Each row was made from one path, in order. Every step used is in the known rows, and no mark comes twice. Write each row's path.
In the rows, zero is written as 128.
Known rows
gusu/nelu/bevod/tinumut/delik: [ 98 105 119 148 134 117 146 158 181 134 141 123 110 148 169 126 107 122
 136 147 135 123 127 150 113 125 137 134 164 132  90 136 130 139 129  74
 114 126 104 149 115 177 170  81 121 144 119 112 127 127  93 153 156 117
 122 104]
bevod/gusu/nelu/pabir/robirip/delik/tinumut: [105  95 106 169 127 162 109 145 167 139 130 109  99 161 121 132  91 139
 129 143 103 134 125 158 118 104 155 124 161 129  84 134 151 128 107  90
 118 103 103 122 141 172 231  89 134 122 109 232 119 122  80 151 156 171
 140  97]
bevod/gusu/pabir/tinumut/delik: [124 104 129 118 157 147 149 152 161 139 125 109 112 145 190 131 109 146
 133 120 125 122 112 161 123 124 147 111 149 125 107 137 139 133 104  98
 145 116  88 158 114 173 172  68 101 117 131 170 147 117  64 163 161  75
 148 114]
robirip/bevod/tinumut/delik/pabir: [109 119 115 135 162 157 141 158 186 120 131 120 111 156 176 147 122 138
 132 132 136 120 113 153 119 143 139 113 157 123 134 135 133 128 131  85
 121  95 105 126 124 177 168  88 100 130 115 121 147 135 122 163 148  99
 129 112]
pabir/nelu: [112 106 117 104 147 175 124 152 167 123 131 127 102 143 126 134 117 134
 148 141 140 112 132 150 123 113 129 123 151 132 101 118 121 120 148  80
 123 143 135 127 138 165 129 103 115 137 104 199 121 129 165 172 140 126
 127 112]
gusu/bevod: [139 121 128 114 157 177 138 157 181 126 120 127  96 136 140 126 135 125
 152 146 151 124 127 138 123 139 120 135 134 128 116 126 117 122 143  68
 119 130 135 124 125 158 168  97 125 132 107 173 153 134 142 161 156 118
 131 112]
gusu/pabir: [116 116 126 127 170 171 157 159 168 122 127 125 109 135 172 133 134 130
 150 126 147 115 131 154 132 124 138 112 153 126 111 129 124 125 136  75
 126 132 121 139 116 176 143  87 112 148 124 152 156 127 146 183 140 149
 140 118]
pabir/robirip/bevod/gusu: [124 116 134  85 156 176 105 141 183 124 133 125  97 147 145 134 130 134
 160 153 123 137 122 130 132 135 131 137 150 135 115 139 119 136 125  74
 121 104  97 136 134 172 201  93 131 110 103 189 154 135 169 152 164 104
 142 103]
tinumut/delik/robirip/bevod/gusu/nelu: [135 115 102 131 148 149 137 141 194 158 133 128 113 141 172 126 129 148
 122 155 117 135 119 150 108 120 131 167 135 127  93 118 143 122 124  76
 119  75 112 125 128 184 184  81 109 144 126 203 155 129 110 175 177 103
 146 109]
delik/robirip: [125 117 127  98 163 172 139 157 167 134 111 124 107 132 150 136 142 140
 162 147 141 122 132 144 112 132 128 142 132 125 107 125 123 103 145  91
 113 114 134  91 120 169 169 111 114 140 107 205 152 130 180 194 138 177
 135 111]
tinumut/delik: [133 109 129 127 154 144 130 159 145 137 135 123 111 135 150 133 127 136
 149 133 146 122 118 151 123 139 137 132 141 130 110 115 116 126 149  89
 116 139 121 121 117 160 149 102 107 137 120 175 135 131 127 190 149 104
 136 106]
delik/pabir: [120 116 127 118 183 174 152 160 172 117 120 126 106 149 169 131 129 130
 145 127 152 106 125 153 129 119 133 110 142 121 119 141 126 110 150  92
 126 141 125 116 124 172 134  94 103 136 110 155 134 129 172 188 139 151
 133 112]
gusu/nelu/pabir/bevod/tinumut: [ 77 105 103 133 117 151 146 160 201 112 132 121  88 159 145 139 108 129
 145 128 135 116 141 157 125 104 149 142 158 133  90 133 140 131 130  70
 113 138 101 134 139 183 171  94 134 146 115 154 133 127 119 145 154 175
 117 103]
tinumut/delik/pabir/robirip/bevod: [119 115 130 153 167 160 141 146 163 125 135 130 104 158 166 147 134 130
 135 131 112 116 113 145 129 139 140 117 171 135 126 123 113 135 145  96
 110 116 121 130 127 176 183 106 104 128 113 156 143 135 150 177 156 106
 139 101]
tinumut/delik/robirip/pabir/bevod/gusu: [102 108 116 119 133 127 134 142 154 139 107 121 100 158 170 140 132 146
 135 148 118 115 116 163 125 156 138 175 132 122 106 102 129 119 128 116
 113 101  92 108 119 161 171 109 107 120 120 224 182 125 122 168 164 126
 133 109]
robirip/bevod/gusu/pabir/nelu: [ 99 115 105 115 160 192 149 142 197 129 129 127 107 139 168 131 122 141
 129 139 121 124 123 153 136 106 134 128 157 127 109 123 131 135 111  61
 139  97 105 171 139 188 147  68 116 139 120 187 160 126 134 145 161  91
 138 123]
bevod/tinumut/delik/pabir: [114 109 118 141 163 147 150 164 158 118 126 116 114 157 174 143 117 134
 131 128 142 112 117 158 113 143 141  97 159 120 122 140 136 121 131  99
 126 121  99 113 118 174 156  90  97 132 115 140 132 132 110 176 137 112
 125 109]
pabir/robirip/bevod: [122 114 137 103 153 175 113 147 174 118 133 129  96 147 136 144 136 130
 169 148 120 127 128 131 131 138 133 129 157 138 116 127 105 136 150  70
 112 116 122 131 129 170 198 115 129 125 105 168 146 138 188 166 158 137
 139 101]
bevod/gusu/nelu: [132 107 110 112 157 160 125 150 184 138 134 125 108 144 148 114 116 134
 136 153 147 130 134 147 116 102 132 134 133 125  86 146 145 126 124  67
 132 127 102 135 131 173 156  68 112 135 119 178 119 126 131 166 161 115
 138 107]
nelu/gusu: [133 106 126  79 144 174 122 164 170 124 121 118 109 131 154 119 116 135
 157 131 159 119 128 145 129 130 137 151 130 124  98 144 127 115 129  90
 119 124 110 129 119 163 155  91 102 127 108 175 128 124 147 173 149 139
 138 106]
robirip/delik/pabir/nelu: [121 110 107 148 167 172 123 148 160 131 131 125 109 152 132 142 106 138
 125 118 133 101 120 165 133 100 136 111 158 127 109 112 128 114 153  97
 124 127 137 125 138 170 135  89 104 130 106 178 129 129 138 175 140 163
 132 114]
bevod/gusu: [134 111 127  80 165 167 120 152 173 132 122 120 107 139 158 124 120 139
 156 144 156 133 128 143 123 129 130 137 130 122 108 141 132 122 122  82
 135 129  98 124 124 164 149  79 116 120 116 186 143 127 146 168 149 113
 134 107]
tinumut/delik/robirip/bevod/gusu/nelu/pabir: [104 107  89 150 132 157 142 145 201 153 128 120 106 134 174 125 128 146
 116 143 107 135 117 159 114  98 144 171 138 127  88 117 151 128 125  77
 116  73 120 113 125 187 202  87 119 147 128 233 157 131  95 178 168 138
 140 111]
robirip/delik/pabir/gusu/nelu/bevod: [108 103 113 130 159 147 134 153 186 138 149 122 112 156 157 120  90 126
 121 108 145 100 125 163 152 117 147 136 146 127  89 127 128 124 140  91
 105 120 132 143 110 177 141  76 109 126 115 105 142 125 116 169 169 188
 134 105]
nelu/gusu/pabir: [122 110 120 106 158 177 159 164 174 125 120 120 113 123 177 121 122 131
 149 123 149 113 130 151 138 121 146 142 146 121  96 139 131 121 116  81
 127 111 110 148 112 176 161  73  99 142 120 158 148 122 118 168 150 141
 141 115]
tinumut/delik/robirip: [134 111 126 128 156 146 143 155 154 142 116 125 115 133 164 138 139 142
 146 141 133 120 118 152 107 142 133 145 138 126 108 106 122 110 146 103
 111 111 131  94 108 167 168 116 108 143 119 203 154 130 139 204 142 140
 138 108]
robirip/bevod: [122 119 125  95 157 178 115 156 189 130 131 129 101 137 147 134 136 139
 162 145 146 125 128 140 135 137 128 139 140 133 121 127 112 129 150  67
 117 120 127 130 130 170 160  98 119 131 111 152 152 137 180 171 153 124
 136 110]

Write each row's path
[114 101  94 123 113 169 148 156 186 126 108 115 111 136 146 131 114 136
 119 151 115 119 112 148  93 136 128 158 156 120  97 123 149 109 104  98
 121  67 115 118 122 164 206 101 105 127  99 244 149 124  76 143 152 102
 122 112] | pabir/nelu/gusu/bevod/tinumut/delik/robirip
[126 116 133 136 157 137 165 151 158 130 130 130 103 165 182 147 130 132
 136 115 150  99 117 161 132 136 138 140 154 129 122 110 120 134 157 112
 118 152 115 134 117 173 123  97  97 138 122 134 147 126 129 170 161 112
 133 106] | tinumut/delik/pabir/bevod
[ 88 110 115 116 147 168 128 153 158 126  98 122 100 139 148 135 137 143
 150 149 124 114 132 156 117 138 133 132 128 123 108 121 125  96 146  94
 109 106 125  83 128 159 176 130 113 124 105 216 160 132 182 199 134 192
 132 113] | delik/robirip/pabir
[ 71 101  82 113 113 192 130 153 188 107  90 113 100 144 131 128 112 133
 121 158 105 110 124 153 104 138 129 148 145 115  99 129 148  95 104  88
 115  62 109 109 139 159 211 112 114 110  89 252 162 124 119 137 139 157
 116 116] | delik/robirip/pabir/nelu/gusu/bevod/tinumut
[111 116 110 129 169 178 133 135 202 121 133 131  99 167 165 128 126 127
 126 148 111 126 129 143 127  97 135 123 166 129 102 154 141 136 122  70
 125 101 105 147 141 187 187  72 114 122 111 161 133 132 152 153 175 120
 143 102] | delik/pabir/robirip/bevod/gusu/nelu
[ 75  90  88 130 116 145 120 158 157 128 119 110 105 155 136 135 103 140
 111 141 112 110 122 165 109 154 153 125 129 119  87 125 151 107 119 101
  98  77  94  91 124 163 186 115 108 115 107 195 143 126  98 186 149 157
 123 107] | bevod/tinumut/delik/robirip/pabir/gusu/nelu
[102  94 100 130 148 152 144 162 169 118 142 115 113 166 157 129  96 134
 104 116 141 104 119 161 119 134 152 102 145 118  95 141 153 124 123  95
 116 112  97 126 121 175 144  77  91 128 114 132 120 125  90 174 152 119
 125 104] | bevod/tinumut/delik/pabir/gusu/nelu
[105 109 118  90 139 164 139 153 186 124 118 119  90 149 166 128 118 136
 156 126 148 122 126 155 139 122 145 171 140 128 106 125 127 136 134  86
 131 139 100 131 123 170 154  90 131 133 116 204 159 127 134 152 162 142
 130 107] | nelu/pabir/bevod/gusu
[102 117 138 107 170 152 168 154 190 130 122 123 111 137 210 119 126 122
 152 134 144 124 126 150 139 125 137 141 152 124 104 141 129 133 113  73
 136 126 103 161 106 184 155  64 126 138 127 138 172 127 121 154 155 125
 139 119] | nelu/bevod/gusu/pabir
[ 99 103  91 122 138 176 144 154 187 115 127 116 113 152 168 136  98 141
 115 125 128 106 110 157 121 125 141 136 167 122 110 137 144 124 110 100
 129  80  98 145 132 179 166  79  89 120 103 160 126 125  99 143 154  89
 127 110] | robirip/bevod/tinumut/delik/pabir/nelu/gusu
[127 110 135 153 160 159 128 143 148 132 121 113 110 160 146 144 108 139
 143 136 109 128 118 151 127 143 149 105 163 124 107 129 137 130  92  96
 130  95  88 143 127 173 215  79 123 122 112 203 162 119  91 145 149 144
 147 107] | bevod/gusu/pabir/robirip/delik/tinumut
[122 101 131 142 139 167 138 153 151 127 122 110 112 148 139 144 104 137
 148 127 112 116 122 152 127 143 156 123 168 126  97 133 137 123  99 107
 119  86  99 145 120 172 222  89 110 122 103 190 146 113  91 151 148 172
 147 106] | nelu/gusu/pabir/robirip/delik/tinumut
[ 79 100 101 124 132 172 109 150 151 117 112 124  97 148 120 132 116 138
 134 145 128 104 130 161 128 118 136 114 147 130 101 116 119 114 151  83
 115 136 123 116 146 153 140 117 112 126 103 201 126 129 164 172 135 142
 126 113] | robirip/pabir/nelu
[100  95 105 111 119 168 148 167 186 124 113 104  99 140 154 135 118 135
 125 126 122 122 114 157 111 161 149 140 133 118 110 120 144 114 120  95
 106  74 121  90 106 165 215 118 137 123 106 246 179 132  78 167 147 142
 119 111] | nelu/pabir/gusu/bevod/tinumut/delik/robirip
[ 89 115 135  85 148 147 139 163 184 114 125 118 107 143 165 133 115 121
 168 147 150 122 130 142 127 139 131 132 155 129 111 148 117 125 132  73
 123 128 102 132 116 170 177  95 130 129 107 122 152 132 154 150 140 145
 121 110] | nelu/bevod/tinumut
[114 111 138 132 168 171 155 152 159 114 128 128 101 141 157 141 138 119
 158 134 123 116 132 144 130 126 144 107 173 131 106 132 118 130 135  78
 117 127 119 139 118 178 177 101 124 143 117 169 154 127 151 180 142 156
 140 108] | gusu/pabir/robirip
[ 99 100 128 113 140 176 130 156 162 113 124 121  95 139 134 136 124 125
 163 133 122 125 131 145 127 114 149 124 159 136 103 135 115 127 145  81
 109 140 127 108 122 168 191 124 136 132 105 211 131 134 162 181 137 175
 130 102] | nelu/pabir/robirip
[120 118 125 116 148 174 127 160 198 115 121 120  95 143 142 132 126 123
 150 150 150 129 129 138 113 149 123 123 147 123 119 143 128 122 124  64
 127 113 112 118 129 163 195  93 126 121 103 170 155 134 126 143 143 113
 119 113] | gusu/bevod/tinumut
[119 107 107 100 131 191 136 155 194 123 118 125 101 132 134 116 115 123
 133 141 141 113 124 143 124 119 125 152 145 126  94 130 129 121 126  76
 123 118 135 145 132 161 163  86 108 126  97 218 136 124 120 139 164 104
 128 112] | pabir/nelu/gusu/bevod
[111 118 123 136 153 160 161 149 180 145 119 116 109 139 196 150 135 154
 140 127  95 114 115 159 117 131 141 131 157 131 119 115 136 123 123  96
 121  79 125 137 115 181 195 104 103 130 124 169 174 125 116 173 159 122
 150 120] | gusu/pabir/tinumut/delik/robirip/bevod
[108 108 116  92 158 191 147 165 192 103 116 114  97 163 151 130 110 126
 126 120 148 111 123 147 125 159 133 104 137 114 125 152 141 116 123  86
 121 109 108 117 122 168 168  87 117 105  99 157 153 130 128 150 149 125
 120 112] | delik/pabir/gusu/bevod/tinumut
[119 114 126 108 134 131 156 155 165 130 120 120 104 153 167 157 128 138
 154 146 131 117 120 151 106 159 137 157 151 127 115 111 129 122 132 109
 112 105  96 103 115 173 181 111 114 142 112 178 171 127 129 166 148 140
 128 107] | pabir/bevod/tinumut/delik/robirip
[ 98  96 119 132 128 141 106 154 138 130 115 111 102 150 147 137 106 149
 140 131 114 109 117 165 123 147 145 108 140 131 113 123 122 119 141 106
 118 127 107 121 128 145 169 117 102  98 111 167 129 126 111 178 147 112
 136 105] | robirip/pabir/tinumut/delik
[106  96  94 125 140 165 151 162 167 113 119 112 117 152 167 133  92 136
 114 124 136 104 112 161 112 114 143 119 162 117 100 142 150 115 108 111
 133 105  95 133 131 171 149  84  86 123 106 181 111 121  95 157 140  98
 125 110] | bevod/tinumut/delik/pabir/nelu/gusu
[115  95 117  97 143 171 124 160 182 130 146 123 101 143 128 118 108 133
 136 132 155 112 134 149 133 128 141 125 128 128  86 137 133 119 141  75
 108 135 125 125 124 168 140  88 111 129 109 156 122 125 144 184 160 148
 134 102] | pabir/gusu/nelu
[115 103 111 150 161 160 153 152 156 126 125 127 113 151 161 138 121 137
 117 125 137  99 115 167 120 108 134 108 161 126 111 111 128 116 150 104
 123 138 130 123 133 171 115 100  89 141 115 174 120 130 122 185 144 111
 130 112] | tinumut/delik/pabir/nelu
[ 95 111 107 155 130 150 137 154 161 125  95 115 103 145 150 142 133 134
 126 156 111 123 116 154 102 167 131 134 137 118 119 113 135 107 122  92
 110  74 111  82 123 155 222 124 115 119 107 212 176 135  99 167 141 130
 120 115] | gusu/bevod/tinumut/delik/robirip/pabir
[114 112 122 124 155 158 143 146 183 140 130 112 109 147 196 136 120 153
 131 126 113 126 110 157 128 134 144 126 151 129 118 130 139 144 104  83
 145  90  91 171 118 177 179  68 100 116 130 159 160 122  85 147 171  53
 149 116] | robirip/bevod/gusu/pabir/tinumut/delik
[ 77 104 116 110 137 166 117 151 158 121  99 111  96 149 147 139 121 151
 153 145 105 110 130 161 110 140 136 122 134 127 110 138 132  91 137 105
 116 105 118  96 136 153 189 135 112 100 100 202 146 125 168 184 139 184
 135 113] | delik/robirip/pabir/tinumut
[ 90  95 113  79 138 171  99 160 152 115 120 115  99 145 127 124 110 139
 144 127 142 104 128 158 141 160 146 120 117 122 106 130 120 113 144  98
 104 125 110 109 122 151 146 117 110 106 104 174 148 128 162 186 144 159
 130 108] | robirip/pabir/gusu
[ 91 101 107 132 153 144 131 157 186 126 148 115 112 166 154 125  79 124
 121 119 144 108 125 161 140 126 149 117 155 123  91 142 140 121 122  88
 112 104 105 137 112 183 166  71 116 114 109  96 138 124 105 151 158 184
 124 107] | robirip/delik/pabir/gusu/nelu/bevod/tinumut
